Known rows, with every step that occurs:
N > R > A: [-1.253  0.792  2.370 -0.363  1.152 -1.136 -0.409  0.196  0.307 -0.458
  0.842 -0.157 -0.293  2.059 -1.501 -0.216 -0.508 -0.476 -1.382  0.807
  0.461 -0.148  0.147]
K > C: [-0.069 -0.233 -0.583 -1.588 -0.824  1.986 -0.643 -0.266 -0.455 -0.511
 -1.008  0.551 -0.087 -0.060  0.759  0.112  0.060  2.749  0.010  0.090
  0.541  0.206  0.517]
W > N > R > A > P: [-1.043  0.860  1.251  0.245 -0.609 -1.278  0.180 -0.461  0.101 -0.579
 -1.736  0.498  0.133 -1.171 -2.905  0.358 -0.631  0.079 -1.123  0.808
  0.591 -0.567 -0.538]
R > K > W > A > P: [-1.539  0.739 -1.629 -0.180  0.361 -1.578  0.760 -0.311 -1.647  1.273
 -1.754  1.280  0.146 -0.044  0.021  1.125  0.081 -2.065  1.278 -0.650
 -1.374 -0.487 -1.041]
N > W > A > R: [ 0.727 -0.873  1.471 -0.779 -5.977 -0.631 -0.086  0.746 -1.791 -0.623
  0.756 -1.252 -0.200 -0.142  4.350 -2.180  0.458 -2.654 -0.980 -0.330
  0.085  2.154 -0.097]
K > R > A: [-1.784  0.128  1.206  0.258 -1.554  0.483 -0.525  0.562 -1.366  0.232
  1.293 -0.501 -0.455  1.231 -1.723 -0.564 -0.557  0.680 -0.935 -0.083
 -0.719 -0.194  0.468]
A > W > N > R: [ 1.193 -0.895  0.845 -0.002  1.142  0.716  0.135  0.203  2.302 -1.255
  0.560 -0.406  0.272 -2.799 -1.977  0.650 -1.065  0.106 -0.437  0.501
  0.600 -1.085 -0.139]
A > R > K: [ 0.419  0.452  0.370  0.529 -1.063 -0.423  0.305  0.421 -0.136  0.346
  0.901  0.710 -0.294  1.315  2.447 -0.453  0.397 -0.375  0.391 -0.976
  0.312  0.429 -0.421]
R > A > W > N: [-0.592  1.757 -0.938 -0.093 -0.382  2.031  0.147  0.021  2.184 -0.677
 -0.110 -0.564 -0.597 -2.180 -0.640 -0.603 -1.404 -0.238 -0.884 -0.094
  0.200 -0.721  0.514]
N > W: [ 0.865 -1.673 -0.116 -1.858  4.560  0.643 -1.053 -0.067 -0.814 -0.932
  0.716 -1.160 -0.644 -0.970  2.234 -0.058 -0.333 -1.303 -1.535  0.141
 -0.359 -0.019 -0.029]
R > K > W: [-0.807 -0.321 -1.058  0.065  3.486 -0.021  0.069 -0.142  0.419  1.118
  0.222  0.498 -0.013  0.433  0.775  1.494  0.014 -0.826  0.517 -0.569
 -1.104 -2.067 -0.417]
W > N: [-0.263 -0.912 -1.026 -1.752 -0.866  1.470  0.216 -0.078  1.415 -1.717
 -0.709 -0.196  0.376 -0.938  1.822  0.557 -0.974  1.258 -0.532 -0.340
  0.376 -1.213  0.079]
A > R: [ 0.584 -0.393  1.111 -0.673 -2.987 -0.097  0.085  0.690  0.320 -0.554
  1.365 -0.490 -0.220  0.943  3.156 -0.361  0.760  0.653 -0.356 -0.157
  0.759  0.288 -0.006]
C > K: [ 1.446 -0.260 -1.242 -0.692  5.860  0.871 -0.935 -0.767  1.012 -1.104
  0.738  0.467  0.158  2.235  4.355 -0.143  0.172  0.696  0.118 -0.423
  0.297 -1.025  0.355]
K > W > N > R: [-0.345 -2.153  1.384 -0.170 -1.555 -0.469  0.314 -0.052  1.790 -0.141
 -0.123 -0.654  1.098 -1.339 -0.697  1.745 -0.012  0.020 -0.533  0.659
 -0.115 -3.001 -0.401]
P > A > W > N: [-0.370  0.095 -2.978 -0.841  1.794  2.132  0.746 -0.536  1.168 -0.713
 -0.007 -1.135  0.260 -3.396 -1.333  0.688 -0.559  0.404  0.552  0.104
  0.533 -0.670  0.466]
A > W > N > R > K: [ 1.031 -0.300  0.150  1.241  2.999  0.294  0.313 -0.028  1.955 -0.463
  0.122  0.724  0.187 -2.592 -2.546  0.611 -1.494 -1.061  0.203 -0.226
  0.269 -0.805 -0.538]
C > K > W > A > R: [ 0.978 -0.038  0.372  1.194 -5.867 -0.682  0.206  0.164  0.258  0.726
  0.686 -0.157  0.826  2.742  5.579 -1.435  1.787 -1.276  1.010 -0.591
 -0.174 -0.640  0.221]
C > K > R: [ 1.354 -1.858 -0.151  1.002  2.932  0.738 -1.127 -0.332 -0.729 -0.296
  1.727  0.290  0.446  1.953  1.732 -0.295  0.368  1.382  0.492 -0.417
 -0.612 -1.099  0.419]
C > K > W > A > P: [ 0.345  0.284 -1.700  0.125  1.619 -0.944 -0.025 -0.856 -0.500  0.485
 -1.275  0.770  0.611  1.070  3.112  0.304  0.955 -0.932  1.170 -0.185
 -0.929 -1.098 -0.252]
N > W > K > R: [ 1.604 -3.538  0.574 -0.579  0.821 -0.876 -0.831  0.812 -2.623  0.146
  1.145 -1.504 -0.308  0.571  0.236 -0.158  0.465 -0.726 -0.603 -0.154
 -1.241  2.367 -0.081]

Rows:
[ 0.619  0.707  0.241  1.077 -4.446  0.801 -0.143  0.093 -0.963  1.015
 -0.690  1.333 -0.096  0.242  1.039 -0.933  0.784  1.562  0.794 -0.730
  0.741  1.185  0.024]
A > R > K > C
[-0.122  1.437  1.955  0.570  3.147 -0.290 -0.330  0.497  1.119 -0.099
  1.684 -0.447 -0.865 -0.118 -2.767 -0.410 -0.788 -0.935 -1.127  0.861
  0.359  0.155  0.293]
N > R > A > W
[ 0.139 -1.659  1.214 -0.893 -0.685 -0.324  0.122  0.032  1.328 -1.600
 -0.267 -0.183  0.756 -0.718 -0.304  0.857 -0.745  0.774 -0.768  0.414
  0.717 -1.319 -0.294]
W > N > R
[ 1.318  0.920 -0.031  2.787  3.728  1.302 -1.115 -0.029  0.072  0.783
  2.262 -0.196 -0.490  0.614 -0.889 -1.503  0.094 -0.081  0.025 -0.209
 -0.785 -0.455  0.976]
C > K > R > A > W
[ 0.689 -0.670 -1.092 -1.930 -1.287  0.478 -0.329  0.182 -0.605 -0.125
 -1.480  0.459 -0.165  1.756  1.132  0.043  0.696  2.885  0.625 -0.195
  0.463  2.617  0.327]
W > K > C
[ 0.209  0.684 -0.130  2.153  3.062 -0.445 -0.977 -0.737 -2.068  0.824
  0.144  0.585 -0.198  1.351 -1.113 -0.694  0.615  0.684  0.098 -0.024
 -0.822 -0.416  0.193]
C > K > R > A > P
[-0.526  0.929 -1.428  0.930 -3.493  0.621  0.375 -0.599 -2.157  1.491
 -0.676  0.745  0.251 -0.338 -0.665 -0.720  1.342  1.620  1.397 -0.418
  1.012  1.542  0.319]
P > A > R > K > C
[-1.595 -0.412 -0.214 -1.645 -3.403 -0.383  0.514  0.374 -0.091 -0.062
 -0.082 -0.524  0.430  1.066  2.605  0.470 -0.066 -0.984  0.260 -0.172
 -0.842 -0.929 -0.041]
K > W > A
[-1.538  0.448  1.273  1.158 -1.092 -1.509  0.319 -0.453  0.483  0.936
 -1.590 -0.015  0.393 -1.730 -3.453  1.224  0.120 -0.752 -0.796  1.101
 -0.368 -2.240 -0.612]
K > W > N > R > A > P
[-0.279  1.322  0.348  0.551 -9.181  0.168  0.431  0.386 -1.602  0.685
 -1.615  1.594  0.177  0.899  1.937 -2.031  0.486  0.277  1.162 -1.152
  0.536  2.602  0.071]
W > A > R > K > C
[-1.201 -0.112  0.857  0.893  0.294 -3.329  0.752 -0.232 -1.492  1.288
 -1.325  1.305  0.482  0.353 -2.280  1.306  0.172 -2.537  1.084  0.094
 -0.996 -0.429 -1.318]
N > R > K > W > A > P
[ 0.447  2.269 -1.093 -0.213 -1.118  0.944 -0.422  0.424  0.085  0.915
 -0.898  0.152 -1.086  0.402 -1.236 -1.329  0.224  1.560  0.146  0.006
  0.323  3.312  0.840]
R > A > W > K > C
[-0.575  2.266 -0.414 -0.309  3.059  1.373 -0.264  0.370  1.174 -0.149
  1.204 -0.566 -1.186 -0.458 -0.647 -0.637 -0.767 -0.476 -0.818  0.121
 -0.005  0.056  0.573]
R > A > W
[ 0.331 -0.076 -2.977 -1.460  4.744 -0.047  0.676  0.084 -0.132  0.140
  0.810 -1.172 -0.407  0.498 -0.639  0.644  0.449  0.206  1.108  0.104
  0.255  2.325  0.373]
P > A > W > K
[-1.371  0.022 -0.735 -1.210 -1.511 -1.157  0.675 -0.053 -1.171  0.445
 -1.350  0.271  0.192 -0.098  0.885  1.111  0.401 -1.014  0.590  0.102
 -1.028 -0.586 -0.674]
K > W > A > P
[ 0.584  0.998  1.432  0.280  2.689 -1.700  0.017  0.947  0.704  0.203
  1.122 -0.580 -0.858  1.968 -2.334 -0.437 -0.036 -1.207 -0.471  0.631
  0.271  2.602  0.168]
N > R > A > W > K
[ 1.387  0.174  0.110  1.681 -0.349  1.447 -0.072 -0.416  1.280  0.270
 -1.462  1.452  0.414 -3.532 -3.689  0.116 -0.943  0.937  0.600 -0.014
  0.604  0.020 -0.115]
A > W > N > R > K > C
[ 1.627 -1.891 -0.154  0.233  1.125 -0.104 -0.126  1.200 -0.544  0.255
  1.817 -0.921 -0.473  0.262 -1.655  0.208  0.177  0.767  0.774 -0.300
 -0.816  1.948  0.098]
A > W > K > R
[-1.312  0.630  1.698 -0.204 -2.229 -0.330  0.150  0.003  1.137 -0.939
 -0.403 -0.210  0.240  0.206 -1.380 -0.272 -1.021  0.061 -1.522  0.491
  0.681 -0.821  0.066]
W > N > R > A
[-0.024 -0.649 -0.570  0.062  1.992  0.487  0.753 -0.525  1.225 -0.723
  0.435 -1.026  0.625 -3.123 -3.581  0.889 -0.672  0.174  0.155  0.818
  0.884 -0.804  0.123]
P > A > W > N > R
[ 0.283  0.726  0.453  2.394  1.981 -1.301 -0.261 -1.349  0.988  1.016
 -1.496  0.746  0.755 -0.124 -1.140  0.534  0.630 -0.755 -0.295  0.788
 -0.246 -2.611 -0.284]
C > K > W > N > R > A > P
[-0.635 -0.174 -0.421 -0.633 -1.807 -0.200  0.535  0.033 -0.979 -0.009
  1.248 -1.091  0.159  0.536  1.269 -0.152  1.282  0.655  0.370  0.104
  0.993  0.604  0.300]
P > A > R
[-0.939  0.462 -0.788 -2.055 -0.877 -0.826  0.440 -0.025 -1.672 -1.074
 -1.610  0.699 -0.092  0.290  1.487  0.313 -0.323 -0.334  0.384 -0.116
 -0.198  1.119 -0.546]
W > A > P
